Each row was made from one small tree. The marks that hang from a mark follow it in brackets, in alphabetical order. Every link used is in the known rows. Write each row's tree.
Known rows
gote[loko]: +1.36 +2.08 -3.90 -2.51 -3.72 -0.95 +0.58 +3.58 +0.48 +0.43 +1.89 -2.35 +2.38 +1.79 +4.46 -0.61 -0.37
podad[bota]: +0.80 -0.44 -4.18 +0.63 -6.76 -3.77 -2.28 -0.35 -4.21 -4.95 +4.94 +0.00 +2.21 +0.19 +4.26 +0.23 -1.55
podad[bota gamufo[loko]]: +3.65 +0.13 -3.08 -3.42 -8.67 -1.21 -2.46 +1.35 -3.35 -3.29 +2.52 +0.89 +2.25 +3.91 -0.60 -0.24 -0.50
lafot[gote]: +3.83 +0.87 -1.75 +1.37 -4.25 -4.20 -0.27 +0.39 +1.91 -4.45 +6.70 -0.84 -0.22 -0.98 +2.58 -0.33 -1.68
gamufo[loko[bota levo]]: -1.91 +1.39 +1.46 -1.42 -2.44 +0.59 -0.69 +3.14 +1.28 +0.15 -0.29 -0.90 -0.38 +2.30 +2.03 +3.31 +2.12
gote[loko[bota]]: +0.25 +2.34 -1.32 -2.79 -3.64 -0.77 -0.89 +4.53 -0.91 -0.25 +2.05 +0.77 +3.35 +1.62 +4.24 +0.87 -0.90
bota[loko[gamufo levo]]: +1.27 -1.45 -1.43 -0.03 +0.82 +1.71 -1.04 -3.16 +0.50 +1.75 -3.06 -0.69 -5.07 -0.70 -0.48 -0.83 +2.89
loko[bota gamufo levo]: -2.23 -2.62 +3.47 +3.35 -3.10 +1.72 -1.22 -3.68 -1.20 +1.21 -1.96 +2.63 -2.70 +0.14 -1.09 +2.68 +3.19
lafot[gote[loko[bota gamufo guke levo]]]: +0.43 -3.36 +4.35 +1.10 +3.40 +0.62 -0.57 -3.09 +2.78 +0.68 +2.57 +1.86 -0.16 +1.31 -4.74 -1.31 +1.25
bota[loko[gamufo guke levo]]: -0.15 -3.11 -0.36 -0.76 +4.06 +2.79 +0.32 -4.85 +1.41 +1.66 -3.00 -0.71 -5.98 -1.26 -2.71 +0.09 +2.14
bota[loko[levo]]: +1.86 +0.94 -4.16 -1.00 -0.05 +0.59 -0.90 -1.30 +0.12 -0.21 -1.14 -3.08 -3.37 -1.91 +3.36 -0.75 +0.32
kolu[gote[lafot loko[guke]]]: +0.96 +2.35 +0.33 +0.24 +3.08 -2.51 +2.02 +2.72 +3.75 +0.58 -2.86 -4.34 +3.84 -1.71 +0.48 -1.64 -2.97
kolu[gote[lafot loko[bota gamufo levo]]]: -0.21 +0.85 +4.77 +3.49 +2.94 -0.23 -0.22 +0.43 +2.36 +3.61 -6.68 -0.63 +2.80 -0.45 -2.48 -1.64 +0.98
gote[lafot]: +1.60 +3.87 -3.61 +1.67 -2.67 -2.55 +1.16 +2.69 -1.75 -2.55 +0.87 -1.76 +0.71 -2.58 +4.02 -0.34 -2.79
loko[bota gamufo guke levo]: -3.94 -4.55 +4.77 +2.63 +0.61 +2.98 +0.04 -5.42 -0.07 +1.20 -1.79 +2.65 -3.48 -0.71 -3.56 +3.27 +2.53

Which tree is each row?
-3.22 -2.01 +1.92 +1.79 -0.21 +1.72 -0.04 -3.50 -0.40 -0.78 +0.69 -0.10 -1.84 -2.14 +0.80 +3.34 -0.39 | loko[bota guke levo]
-1.42 -1.16 +0.27 +1.38 +5.95 +2.70 +2.59 -2.37 +0.62 +3.71 -4.08 -1.63 +0.09 +0.11 -4.17 -2.86 +0.62 | gote[lafot loko[gamufo guke levo]]
+0.93 +4.77 -1.58 -1.15 -0.14 -1.30 -0.05 +6.07 -2.15 -0.37 +0.59 +0.63 +4.35 -0.21 +3.27 -1.31 -2.97 | gote[lafot loko[bota]]
-1.76 +1.43 +0.21 +0.44 +5.16 +1.75 +0.77 +0.67 -1.03 +1.25 -1.33 -1.27 +2.50 -1.30 -0.44 -1.50 -2.29 | gote[lafot loko[bota guke levo]]
+3.82 -0.60 +0.16 -0.22 -1.29 -2.35 -0.13 +0.71 +2.91 -0.47 +3.86 +0.86 +0.89 +2.40 -1.44 -2.57 +0.93 | lafot[gote[loko[gamufo]]]
+1.09 -1.44 -1.24 -2.90 +1.95 +0.81 +0.52 -1.19 +1.10 -0.10 -1.02 +0.76 -4.81 -0.93 -1.39 +0.87 +1.05 | bota[loko[gamufo guke]]
-0.68 +0.97 +1.55 +1.88 +2.67 +1.63 -0.05 +0.61 -1.84 +3.29 -3.63 +1.48 +1.55 +0.46 -2.19 -2.23 +0.78 | gote[lafot loko[bota gamufo levo]]
-0.27 +3.15 -1.16 +1.12 +1.85 +0.55 -0.30 +2.40 -2.04 +1.18 -1.51 -1.20 +3.21 -0.64 +1.95 -2.12 -1.44 | gote[lafot loko[bota levo]]
+1.20 -1.72 +3.73 -0.89 +1.61 -1.21 -0.22 +0.17 +2.65 -0.89 +4.41 +3.47 +1.07 +1.60 -3.40 -0.53 -0.15 | lafot[gote[loko[bota gamufo guke]]]
+0.60 +2.75 -3.32 -1.52 +2.91 -0.61 +2.53 +3.23 +0.09 +0.11 +0.36 -2.69 +2.83 -0.69 +1.08 -1.91 -3.22 | gote[lafot loko[guke]]
-2.42 -4.93 +1.83 +2.72 +0.49 +2.79 +1.69 -6.77 +1.41 +1.85 -2.22 -0.68 -4.54 -0.48 -3.69 +1.87 +3.11 | loko[gamufo guke levo]
+0.96 -2.98 -2.64 +0.42 -0.54 -0.38 -3.41 -4.25 -3.84 -1.65 -0.03 +0.72 -1.84 +0.27 -0.62 -2.18 +1.75 | podad[bota[loko[gamufo levo]]]
-2.57 -2.67 +4.03 +0.47 -1.89 +0.49 +0.32 -1.50 -0.32 -0.56 +0.20 +4.62 -2.39 -0.16 -2.05 +4.26 +1.11 | loko[bota gamufo guke]
-2.60 +1.27 +2.00 -4.20 -1.52 -0.47 +0.79 +5.00 +1.72 -1.65 +1.69 +0.52 -0.08 +2.00 +1.46 +5.00 -0.05 | gamufo[loko[bota guke]]
-0.61 +3.21 -0.54 -1.66 +2.99 -0.48 +1.19 +4.35 -1.37 -0.50 +0.22 +0.49 +3.41 -0.94 +0.97 -0.58 -3.57 | gote[lafot loko[bota guke]]
